Each row comes from the steps of one walk. Every step used is in the known rows, and no mark comes twice. Write the walk behind each row, first mark first.
Known rows
J, K, F: [ 11.5   8.0  -3.7 -31.0  20.0 -83.9 -20.3  14.4  23.4 -28.7  14.7 -24.9
  12.1  16.7 -15.7   4.2  -0.4 -40.6 -28.6 -39.9]
U, F, C: [ 21.6  28.2   3.6 -52.1 -20.7   6.3  -0.2 -34.6 -10.6 -37.2  35.0 -32.0
  46.8 -50.8  23.2  40.1  29.3  37.9 -15.6 -13.6]
W, J, U, T, S: [-21.5  13.8  -6.2  23.5   2.7  -0.6  37.0 -12.5 -16.6  16.7 -26.5  -8.8
  26.9 -18.2   4.1 -28.5  19.8  -5.4  67.3  21.3]
S, T, U, F, K: [-19.2  -2.2 -25.9 -29.3  11.0  34.6   4.9 -10.0 -44.2  31.9 -21.9 -21.0
  13.8 -32.0  10.4  -5.4  12.8  16.7  -9.4  33.3]
S, T, U: [ -6.0 -14.9 -24.4  -2.1  19.9  26.7  -5.4 -11.2 -32.5  38.5 -34.4 -35.3
   6.6 -19.5   1.1 -16.0   3.5   6.7 -17.7  43.8]
G, X, W, J, K: [  3.5  -3.6 -20.3   5.1  -2.7 -62.8  -2.8  -6.4  23.3 -43.2 -44.9  -6.1
   2.1   1.4  25.2  34.7  14.0 -18.6  19.8 -54.8]
W, J, K, T, S, F, C: [-34.5   8.6  -9.7  14.7   7.1   7.9  18.1 -15.4  18.4   5.4 -13.7  -1.7
  30.7 -15.5 -24.0  -9.9   3.4 -47.8  26.3  19.8]
S, T, U, F, C: [-13.0   3.8 -12.9 -21.7  11.7  45.2  -0.6 -19.8 -41.4  31.2 -24.4 -28.6
  23.3 -39.1  13.2   1.0   8.1  27.0 -17.6  44.1]
K, F, C: [ 33.4  11.1   9.9 -40.4   2.5 -28.3 -14.3 -15.9  29.6 -40.8  43.2 -30.8
  48.2   4.2  25.3  47.5  15.0  -5.3 -42.4   9.3]
U, T, S, F, C: [-25.4  25.4   9.4  -5.0 -26.3  28.6  -8.4 -20.7 -29.9  28.9  12.0 -21.0
  33.6 -31.4  20.2  12.9   9.2  50.4  -9.0  47.0]
U, T, S, J, K: [-30.5   2.9  -1.9   7.3 -18.1   7.7  19.4   1.1 -38.8  34.8  -3.7  -2.0
  26.2 -17.9   3.9  -1.4   7.7  25.5   2.9  32.5]
G, X: [ 17.7 -14.4  -8.0 -32.5   9.6 -61.6 -26.1  -7.1   8.0 -51.6 -22.3 -36.1
  -2.4  16.5  21.1  40.7  20.4  -0.4 -15.5 -29.1]
W, J, K, F: [  0.6  -2.5 -15.8   2.2  14.6 -33.5  24.3  -8.1  27.0 -22.3 -10.3  -5.6
  23.8   3.9  -8.9  -6.9  10.4 -46.7  12.5 -12.0]
X, W, J, K, F, C: [ 14.0  14.9 -26.2  29.6 -21.9 -28.2  21.3 -17.1  38.7 -18.0  -4.4   4.7
  34.3 -30.1  12.7  14.6  12.2 -29.9  24.8 -40.4]
S, F: [ -2.3  25.8  -9.0 -21.4   5.3 -14.3 -15.9 -31.3  22.0 -25.4  19.1 -37.4
  10.4 -21.7  25.3  16.9   0.2  11.3 -19.0  -3.1]
S, J, K, T: [-24.1 -27.1 -13.1   1.2  19.0 -27.5  29.4  14.8   4.8  -5.0   0.5  12.9
  12.6  -6.6 -13.0   4.7   4.7 -56.7   3.8   8.1]
K, F: [ 41.7   8.3   3.3 -28.6   9.2 -54.3  -8.1  -5.4  20.5 -32.4  19.7 -36.8
  29.9  21.6  34.1  27.8   1.1 -14.4 -46.0  -7.1]
W, J, U, F: [ -4.9  22.5  -7.3   2.1   9.8 -15.8  41.2 -19.8  -6.6 -13.8 -19.9 -14.2
  27.4 -26.0  13.8 -17.4  21.2  -9.8  61.5  -9.6]
T, U, F, C: [  1.9  48.2 -10.5 -40.6  -0.3  -2.9  -7.5 -38.2 -32.7   0.9  -7.4 -34.8
  38.3 -48.6  -1.0   7.1  32.0  34.4 -17.3   7.0]
G, X, W: [ 22.6  -2.7 -16.6  -5.3  -8.7 -67.3 -19.1  -8.0  16.6 -46.3 -31.7 -23.3
   1.0   2.5  37.7  46.4  15.4  -0.2  -1.6 -53.8]
G, X, W, J, U, T: [ -1.7  -1.8  -6.9  12.8  -4.3 -54.3   3.4  -1.9   2.5 -29.2 -50.5  -0.7
   2.9  -3.3  45.6  29.3  20.2  -2.3  37.1 -31.7]

Which walk is each row?
[-26.9   6.1 -16.6 -37.3   0.2  -7.5 -14.7  -9.5  17.7 -16.5  37.8  -8.2
  10.1 -18.9  14.4  18.5  16.1 -27.3  -4.1  15.4]
S, F, K, T
[-48.9  53.2 -27.2 -19.5  -7.2  -0.7  43.2 -13.8 -17.6   9.7   9.1 -14.1
  44.3 -17.8  -7.6  10.0   1.0  19.9  43.8  -6.6]
T, S, J, U, F, K
[-28.7  -8.2  -2.3   3.0  14.3 -17.9  44.1   7.7 -21.1   2.0  -0.5  11.8
  16.9 -20.6  19.3  -1.8  20.7  -4.4  45.7  22.9]
S, J, U, T
[-28.1  20.5  13.1   4.3   1.3  10.8  16.9   1.4 -27.0  30.2  -5.4 -14.0
  44.2 -11.9   5.1   7.7  -8.9 -26.4  10.4  44.1]
K, T, S, J, U, F, C
[  8.5   7.8   9.6  -4.8  10.8 -17.5 -12.2  -1.7 -42.5  29.8 -30.1 -27.6
  18.9 -14.4  11.6 -13.9   7.5 -32.1 -31.2  36.9]
K, T, U, F
[-45.4  21.3 -11.1   8.1   1.9   6.4  37.7 -12.6  -9.8  12.9 -11.7   4.8
  25.5 -23.2   5.8 -21.5  24.5  -6.1  75.8  23.7]
W, J, U, T, S, F, K
[-28.4 -17.3 -37.2 -28.6 -14.8  -1.2  12.4   9.0  -4.2   6.9  35.1   5.2
  25.3  -5.4 -19.5  13.4  30.0 -48.4  14.5  20.8]
F, K, T, S, J
[ 14.9  30.5 -23.9  35.3 -21.5 -28.2  35.6 -19.9  11.1  -8.6 -22.8  -4.2
  28.1 -42.5  34.0  -2.6  13.6  -8.1  58.0 -46.7]
X, W, J, U, F
[-32.5  10.3   9.4  -3.7 -17.8  13.0  17.0  -0.2 -29.9  27.8   9.5   2.4
  40.1 -15.4  10.7  16.1   8.2  27.1  -5.4  43.8]
U, T, S, J, K, F, C
[-28.6   8.8   6.8   2.5 -13.5  -0.3  19.8   5.4 -34.4  31.2  -2.0   0.5
  31.6  -6.7  15.7   6.8   0.7  22.7  -6.7  35.7]
U, T, S, J, K, F
[-11.0 -21.7 -35.5 -36.8  -3.4 -20.6 -10.6   8.9 -11.7   7.4  22.9  -1.2
  12.4 -11.3 -24.7  -2.5  46.3 -55.9   2.0  22.0]
F, K, T, U
[-19.6  31.1  10.1  -0.2   3.8 -37.4  -1.7   8.7 -39.7  27.9  -9.0 -28.8
  16.8 -13.7   2.8 -27.6  14.2  18.0  49.8   9.2]
J, U, T, S
[-36.8   5.5  -7.4 -21.6  15.7 -19.1  50.9  10.0 -19.1 -10.5  10.0  17.3
  25.5 -23.7  18.9   9.9  20.4 -23.0  50.3   6.7]
S, J, U, F, K, T
[-14.6  30.3   1.8 -42.3  11.2 -52.0   4.9  13.2 -28.3 -11.5  14.1 -16.5
  18.0 -23.5   9.4  -9.1  28.6 -14.8  53.5 -21.9]
J, U, F, K, T
[  6.3   5.3 -11.5 -55.8 -18.1 -13.7   8.1  -2.5 -24.9 -20.0  30.4  -9.3
  27.3 -30.1  22.0  22.6  31.5  -8.6  -4.5 -12.6]
U, F, K, T
[  3.4   4.8 -14.7   7.2   0.1 -61.5   2.6  -7.9  16.4 -40.7 -47.7  -9.7
   4.0  -0.7  37.0  31.6  16.1 -10.4  37.3 -47.4]
G, X, W, J, U
[-13.7   3.7  -4.7  -1.3  10.4 -50.0 -22.9  18.0  -4.0  17.0  -7.2 -26.9
  10.2   6.6 -43.9 -19.0  -9.2 -55.8 -10.7 -11.6]
J, K, T, S
